What can hang from each mark:
lapu: buruvo mege tigute
visesi: lasa mege
loneso: lapu
tigute: lapu
lasa: visesi
buruvo: furo
lala: loneso
mege: lapu visesi

(in the rows, 128 means zero)
Known rows, with every way that one mark hangs from another:
(visesi lasa mege): [152 171 145 160  97 161 108  99 130  89 161 100  93  97 175 133 122  90]
(mege lapu visesi): [119 124 105 166 140 174 142  48 130 141 138  85 122 173 147 216 132 128]
(lapu (buruvo furo) (mege (visesi lasa)) tigute): [176 125 110 140 156 218 118 156 121 119 162  76 199 188 161  92 120 150]
(loneso (lapu buruvo mege tigute)): [170  95 125 160 178 151 125 132 129 124 123 108 196 189 124 127 123 129]
(lasa (visesi (mege lapu))): [128 134 124 125 139 169 124 104 128 120 123  70  62 139 171 153 126 153]
(loneso (lapu buruvo (mege visesi) tigute)): [163  96 118 164 181 171 128 123 129 131 130 101 190 205 135 145 130 124]
(loneso lapu): [132 115 132 155 156  96 125 127 135 132 111 137 141 152 125 149 129  86]
(lala (loneso lapu)): [129 107 142 130 133 110 124  89 132 133 141 127  79  95 131 155 119  92]
(lala (loneso (lapu buruvo tigute))): [147  91 141 123 141 134 124  92 130 130 149 121 117 121 122 138 115 109]
(tigute (lapu mege)): [141 136 133 135 138 146 133  66 135 117 121  90 116  84 167 145 137 160]
(mege (lapu tigute) visesi): [129 111 100 165 152 197 142  73 130 144 131  76 139 208 159 214 130 132]
(loneso (lapu (buruvo furo) (mege (visesi lasa)) tigute)): [166 113 120 164 176 160 118 146 130 126 135 100 191 193 148 124 124 102]
(tigute (lapu buruvo)): [143 125 142 113 129 138 133  42 136 115 142 115 154  89 132 119 132 160]
(lasa (visesi (mege (lapu tigute)))): [132 128 121 124 145 179 124 115 128 122 120  65  70 155 177 152 125 154]
(visesi mege): [144 154 138 137 106 152 120 119 128 111 133 115  91  97 147 143 130 114]
(lala (loneso (lapu buruvo (mege (visesi lasa)) tigute))): [154 100 135 144 147 165 122  81 129 124 163  96 114 133 147 150 117 111]

Rows:
[149 129 130 132 141 177 136  38 133 117 149  86 148 105 153 140 139 174] | (tigute (lapu buruvo (mege visesi)))
[151 123 108 164 145 200 127  68 129 124 165  72 178 201 157 168 116 120] | (mege (lapu (buruvo furo) tigute) (visesi lasa))
[161 129 119 154 142 206 126  82 122 110 178  84 175 157 138 122 129 165] | (lapu buruvo (mege (visesi lasa)))
[149 139 129 123 139 162 130  68 132 119 144  91 148  93 157 123 136 160] | (tigute (lapu (buruvo furo) (mege visesi)))
[158  93 130 146 169 131 126 129 132 129 124 130 196 190 113 124 123 109] | (loneso (lapu buruvo tigute))
[169 166 141 169 101 163 108  64 129  85 168  85 122 100 157 141 110  99] | (visesi lasa (mege (lapu (buruvo furo))))
[134 115 109 158 141 185 141  29 128 134 158  88 160 179 121 194 128 147] | (mege (lapu buruvo) visesi)
[165 111 125 102 143 156 120 176 123 127 139 124 206 166 117  66 113 141] | (lapu (buruvo furo) tigute)
[140 130 123 114 144 175 120 126 126 120 126  70  88 150 169 128 120 154] | (lasa (visesi (mege (lapu (buruvo furo) tigute))))
[125 136 110 182 134 180 133  33 132 125 157  75 124 173 165 211 126 111] | (mege lapu (visesi lasa))
[163 107 117 156 178 155 122 153 129 133 126 106 190 193 138 127 126 109] | (loneso (lapu (buruvo furo) (mege visesi) tigute))
[161 143 118 143 139 185 117 123 121 114 171  91 173 140 143  96 123 145] | (lapu (buruvo furo) (mege (visesi lasa)))
